What can hang from each mark:
Q776: Q689 Q743
Q907: Q743
Q533: Q743
Q349: Q121 Q603 Q666
Q121: Q743
Q743: Q121 Q639 Q666 Q907
Q666: Q743
Q874: Q533

Every row comes from one small tree of marks. Brackets hold a mark, then the marks that hang from it, in the order of their numbers. Every link used is in the known rows. Which tree was each row made from?
Known rows:
{Q874 {Q533 {Q743 Q121 Q666}}}: [-0.772 -0.423 -0.075 -0.391  0.242  0.251 -1.686  0.005 -0.411  2.330
 -0.252 -0.133  1.098 -0.594  0.550 -0.186  0.161 -0.503 -0.029  0.022
 -1.711 -0.951]
{Q121 {Q743 Q639 Q666 Q907}}: [ 1.796 -0.063  0.054  0.443  1.407 -0.146 -0.675  0.554 -0.709 -0.747
 -1.142  0.149 -0.189  0.207 -1.433 -0.073  0.005 -1.424 -1.540 -1.177
 -1.945  0.918]
{Q776 Q689 {Q743 Q121 Q639 Q666}}: [ 2.646 -0.180 -0.204  3.791 -0.489  0.130 -0.839 -2.167 -1.611  1.491
 -1.050  0.348 -0.055  0.305 -1.497 -0.084  1.114 -1.096 -1.456 -1.013
  2.048  1.601]
{Q874 {Q533 {Q743 Q639}}}: [-0.711 -0.073 -0.124  0.795  0.410  0.206 -2.327 -0.914 -0.377  1.550
 -0.269 -0.624  0.326 -0.630  0.499 -0.410  0.166 -0.601 -0.579  0.134
 -1.296 -0.453]
{Q743 Q121 Q639 Q666 Q907}: [ 1.081 -0.617  0.132 -2.348  1.502 -1.182  0.286 -0.593 -1.361  0.517
 -0.352 -0.054 -0.040 -0.356 -1.577  1.405  0.256 -1.543 -0.273 -2.307
 -0.883 -0.834]
{Q776 {Q743 Q121}}: [ 0.229 -0.365 -0.107  1.465 -0.357  0.426 -2.063  1.801  0.105  0.352
 -0.646  0.330 -0.178 -0.249 -0.975 -1.204  0.197 -0.846  1.700 -0.487
  0.880  0.593]
{Q349 {Q121 Q743} Q603}: [ 1.892 -0.946 -0.387  0.666 -0.487  0.641 -6.492  1.521 -1.213 -0.924
 -1.047 -0.182 -2.353 -0.715 -1.079 -0.524 -0.091  0.526 -0.557 -1.413
  2.784 -1.524]
{Q666 {Q743 Q121}}: [-0.677 -0.546  0.094 -3.542 -0.680 -0.991  1.951 -0.292 -0.234  0.778
 -0.824 -0.083 -0.384 -0.354 -0.575  0.208 -0.139  0.059  1.333 -1.915
  0.155 -1.910]
{Q907 {Q743 Q666}}: [ 0.760 -0.870 -0.078  0.642  0.001  0.020  0.042  0.944 -0.514  0.895
 -0.995  0.209  0.081 -0.006  0.251  0.442  0.184 -1.465 -0.520 -0.338
 -0.009  0.153]
{Q743 Q639}: [ 0.810  0.147  0.102  0.489  0.592 -0.757  0.441 -2.343 -0.804 -0.553
 -0.223 -0.460 -0.996 -0.182 -0.427  0.487  0.151 -0.622 -1.159 -0.624
 -0.176  0.088]
{Q349 Q121 Q666}: [-0.321 -0.833 -0.334 -0.305 -0.061 -0.358 -2.625 -1.694 -0.465 -0.670
  0.292 -0.282 -0.923 -0.285  0.345  0.689  0.333  1.398 -2.051  0.192
  1.356 -1.683]
{Q349 Q121}: [ 0.651 -0.955 -0.279 -0.113 -0.078 -0.209 -2.616 -0.487 -0.127 -0.280
 -0.022 -0.456 -1.421 -0.358 -0.283 -0.459 -0.037  0.206 -0.722 -0.767
  1.365 -0.631]
{Q907 {Q743 Q639}}: [ 0.234 -0.524 -0.186  0.934  0.220 -0.277 -1.452  0.641 -0.679  0.208
 -1.365 -0.239 -0.688 -0.384 -0.336  0.043  0.137 -1.738 -0.327 -0.707
  0.687  0.331]
{Q874 {Q533 {Q743 Q121 Q639 Q907}}}: [-1.262 -0.237 -0.240 -0.675  0.727  0.118 -3.551  0.953 -0.341  1.834
 -0.472 -0.525  0.639 -0.897 -0.274 -0.482  0.066 -0.955  0.567 -0.606
 -1.086 -0.814]
{Q776 {Q743 Q907}}: [ 0.589 -0.384 -0.143  2.159  0.269  0.743 -2.656  2.620  0.674 -0.127
 -0.235 -0.034 -0.443  0.017 -1.047 -1.035  0.222 -0.937  1.375 -0.427
  0.716  1.033]
{Q666 {Q743 Q121 Q639}}: [-0.159 -0.437  0.167 -3.234 -0.298 -1.512  2.214 -2.049 -0.881  0.355
 -0.956 -0.420 -0.944 -0.484 -0.870  0.557 -0.039 -0.304  0.540 -2.402
  0.035 -1.834]
{Q349 {Q121 {Q743 Q907}} Q603 Q666}: [ 0.740 -0.903 -0.494 -0.043 -0.108  0.576 -7.433  1.403 -1.352 -1.272
 -0.698 -0.083 -1.834 -0.701 -0.838  0.701  0.239  1.457 -1.406 -0.825
  2.854 -2.666]
{Q907 {Q743 Q121 Q639 Q666}}: [ 0.675 -0.913 -0.085 -0.406  0.321 -0.696 -0.307  0.153 -1.287  0.977
 -1.508  0.173 -0.265 -0.425 -0.603  0.651  0.247 -2.083 -0.369 -1.391
  0.107 -0.251]
{Q533 {Q743 Q121 Q639 Q907}}: [-0.643 -0.503 -0.466 -0.940  1.248 -0.340 -2.955  2.120 -0.820  0.927
 -0.511 -0.514  0.065 -0.806 -1.684  0.057 -0.549 -1.343  1.023 -1.482
 -2.123 -0.564]
{Q874 Q533}: [-0.840  0.103  0.083  0.012 -0.177  0.352 -1.493 -0.633  0.208  1.154
 -0.115 -0.166  0.588 -0.342  0.908 -0.507  0.478 -0.032 -0.111  0.457
  0.360 -0.471]
{Q907 Q743}: [-0.300 -0.638 -0.258  0.635 -0.172  0.229 -1.788  2.227 -0.099  0.571
 -1.180  0.077 -0.004 -0.261 -0.065 -0.305  0.012 -1.267  0.543 -0.254
  0.764  0.259]

Write each row's tree:
[ 1.305 -0.773 -0.004  1.001  0.405 -0.496  0.249 -0.650 -1.074  0.528
 -1.164 -0.083 -0.632 -0.114 -0.064  0.729  0.328 -1.896 -1.374 -0.830
 -0.101  0.184]
{Q907 {Q743 Q639 Q666}}
[ 0.784 -0.254 -0.060  1.792  0.083 -0.100 -1.763  0.072 -0.480 -0.050
 -0.833  0.028 -0.871 -0.324 -1.267 -0.875  0.311 -1.250  0.940 -0.916
  0.740  0.678]
{Q776 {Q743 Q121 Q639}}
[ 1.910 -0.449  0.227 -0.334  1.591 -0.895  1.218 -1.763 -0.936 -0.149
  0.148 -0.415 -0.573  0.087 -0.846  1.555  0.352 -1.304 -1.722 -1.453
 -1.169 -0.153]
{Q743 Q639 Q666 Q907}
[-0.393 -0.576  0.090 -3.857  0.156 -1.404  0.933 -0.328 -0.583  0.429
 -0.885 -0.514 -0.781 -0.553 -1.402  0.550 -0.080 -0.689  1.202 -2.931
  0.128 -1.884]
{Q666 {Q743 Q121 Q639 Q907}}
[ 2.050  0.053  0.125  1.027  0.916 -0.238  0.670 -1.153 -0.948 -0.733
 -1.209  0.248 -0.393  0.240 -0.844 -0.082  0.073 -1.129 -2.220 -0.696
 -2.033  0.945]
{Q121 {Q743 Q639 Q666}}
[ 1.445 -0.411  0.260 -1.406  0.710 -1.349  2.066 -3.025 -1.745  0.541
 -0.446  0.110 -0.242 -0.267 -0.778  1.350  0.342 -1.040 -1.181 -1.601
 -1.029 -0.823]
{Q743 Q121 Q639 Q666}
[ 0.781  0.195 -0.137  0.329  1.225  0.061 -2.467  1.816 -0.354 -0.994
 -1.343  0.010 -0.346 -0.059 -1.705 -0.804 -0.177 -1.236 -0.529 -1.097
 -1.181  1.041]
{Q121 {Q743 Q639 Q907}}
[-0.961 -0.670  0.008 -4.182 -0.202 -0.871  0.712  1.317 -0.005  0.744
 -0.732 -0.209 -0.153 -0.419 -1.162  0.232 -0.206 -0.225  1.990 -2.428
  0.235 -1.929]
{Q666 {Q743 Q121 Q907}}
[-0.349 -0.337 -0.044 -0.186  0.532 -0.108 -1.428 -1.187 -0.844  2.027
 -0.387 -0.341  0.563 -0.666  0.317  0.022  0.253 -0.838 -0.621 -0.317
 -1.718 -0.909]
{Q874 {Q533 {Q743 Q121 Q639 Q666}}}
[ 1.567 -0.668  0.042  1.173  0.825 -0.211 -1.179  0.551 -0.574  0.277
 -0.551  0.042 -0.578 -0.172 -1.543 -0.080  0.445 -1.698  0.523 -1.497
 -0.001  0.484]
{Q776 {Q743 Q121 Q639 Q666 Q907}}
[ 0.365 -1.373 -0.319 -1.992 -0.757 -0.322 -4.631 -0.557 -1.346 -0.568
 -0.119 -0.632 -2.454 -0.848 -0.294  1.746  0.342  2.016 -0.915 -1.647
  3.572 -4.401]
{Q349 Q121 Q603 {Q666 {Q743 Q907}}}
[ 1.220 -0.152 -0.012  0.094  0.988  0.379 -0.900  2.237 -0.112 -0.346
 -0.982  0.450  0.544  0.315 -1.108 -0.395 -0.108 -1.042 -0.728 -0.723
 -1.885  0.859]
{Q121 {Q743 Q666 Q907}}
[ 0.142 -0.995 -0.135 -0.712 -0.087 -0.169 -0.634  1.862 -0.787  1.366
 -1.333  0.446  0.493 -0.315 -0.311  0.290  0.142 -1.614  0.498 -0.917
  0.203 -0.314]
{Q907 {Q743 Q121 Q666}}
[-0.560 -1.222 -0.290 -2.297 -0.089 -0.818 -1.745 -1.291 -0.265 -0.428
  0.004 -0.626 -1.293 -0.358 -0.057  0.928  0.224  1.336 -1.390 -1.105
  1.396 -2.783]
{Q349 Q121 {Q666 {Q743 Q907}}}
[ 0.818 -0.145 -0.548  2.753 -0.614  0.960 -4.114  2.492 -0.380  1.533
 -1.052  0.374  0.673  0.109 -2.037 -1.112  0.749 -0.855  0.980 -0.982
  3.003  1.658]
{Q776 Q689 {Q743 Q121 Q907}}
[ 0.264 -0.761  0.052 -2.813  0.932 -0.456 -0.087  1.827 -0.537  1.050
 -0.118  0.403  0.965 -0.194 -1.158  0.951  0.101 -0.952  0.919 -1.625
 -0.723 -0.936]
{Q743 Q121 Q666 Q907}
[-0.526 -0.404 -0.098  0.105  0.653  0.462 -2.152  0.614 -0.016  1.998
  0.038 -0.390  0.978 -0.404  0.527 -0.108  0.174 -0.635 -0.254  0.036
 -1.751 -0.618]
{Q874 {Q533 {Q743 Q666 Q907}}}
[-0.908 -0.488 -0.146 -0.847  0.588  0.339 -2.562  1.136 -0.201  2.318
 -0.215 -0.220  1.181 -0.639  0.150 -0.191  0.109 -0.776  0.428 -0.324
 -1.616 -0.939]
{Q874 {Q533 {Q743 Q121 Q666 Q907}}}
[ 0.923 -1.218 -0.186 -1.309 -0.817 -0.772 -3.531 -2.945 -1.885 -0.840
 -0.286 -0.770 -2.982 -0.851 -0.103  1.961  0.469  1.931 -1.922 -1.614
  3.526 -4.357]
{Q349 Q121 Q603 {Q666 {Q743 Q639}}}
[ 3.008 -0.203 -0.242  4.518  0.104  0.449 -1.495 -1.299 -1.051  1.033
 -0.666 -0.030 -0.255  0.575 -1.570  0.064  1.116 -1.224 -1.901 -0.922
  1.954  2.047]
{Q776 Q689 {Q743 Q639 Q666 Q907}}
[-0.355 -0.653 -0.249 -0.448  0.135 -0.483 -2.118  1.399 -0.988  0.645
 -1.710 -0.001 -0.353 -0.702 -0.887 -0.098  0.072 -1.868  0.705 -1.315
  0.835 -0.156]
{Q907 {Q743 Q121 Q639}}
[ 1.935  0.049 -0.420  4.468 -0.130  0.671 -3.201 -0.046 -0.677  0.721
 -0.890 -0.175 -0.421  0.331 -1.816 -0.691  0.934 -1.062 -0.795 -0.825
  2.759  2.216]
{Q776 Q689 {Q743 Q639 Q907}}
[ 0.531 -1.276 -0.249 -1.539 -1.071 -0.379 -3.718 -1.776 -1.532 -0.576
 -0.171 -0.548 -2.585 -0.771  0.129  1.709  0.405  2.230 -1.395 -1.300
  3.491 -4.367]
{Q349 Q121 Q603 {Q666 Q743}}
[-1.223 -0.250 -0.237  0.078  0.497  0.627 -3.366  1.528  0.262  1.797
 -0.112 -0.485  0.895 -0.573  0.308 -0.661  0.034 -0.516  0.494  0.119
 -1.215 -0.517]
{Q874 {Q533 {Q743 Q907}}}
[-0.515 -0.383 -0.012 -2.423 -1.088 -0.347 -1.503 -0.678 -1.563  0.025
 -0.390  0.107 -0.906 -0.649  0.019  2.100  0.388  1.920  0.073 -0.980
  2.337 -4.156]
{Q349 Q603 {Q666 {Q743 Q121}}}
[-1.603 -0.339 -0.058 -3.166 -0.098 -0.765  0.487 -0.294 -0.342  0.227
 -0.206  0.042  0.388 -0.233 -0.148  1.334  0.254  1.039  0.018 -0.730
  0.194 -2.463]
{Q349 {Q666 {Q743 Q121 Q907}}}
[-0.155 -0.862 -0.342 -1.276  0.995  0.005 -1.388  2.515 -0.618  1.651
 -0.158 -0.034  0.924 -0.406 -1.118  0.436 -0.485 -1.037  0.824 -1.140
 -2.797 -0.746]
{Q533 {Q743 Q121 Q666 Q907}}
[-0.850 -0.197 -0.199  0.333  0.753  0.257 -3.150  0.347 -0.168  1.536
 -0.214 -0.709  0.405 -0.676  0.115 -0.419  0.120 -0.833 -0.130 -0.157
 -1.237 -0.505]
{Q874 {Q533 {Q743 Q639 Q907}}}
[ 2.437 -1.223 -0.315  0.214 -0.064  0.576 -6.136  1.862 -1.219 -0.706
 -0.845 -0.163 -2.152 -0.601 -1.308  0.020 -0.008  0.164 -0.785 -1.801
  2.255 -1.656]
{Q349 {Q121 {Q743 Q666 Q907}} Q603}
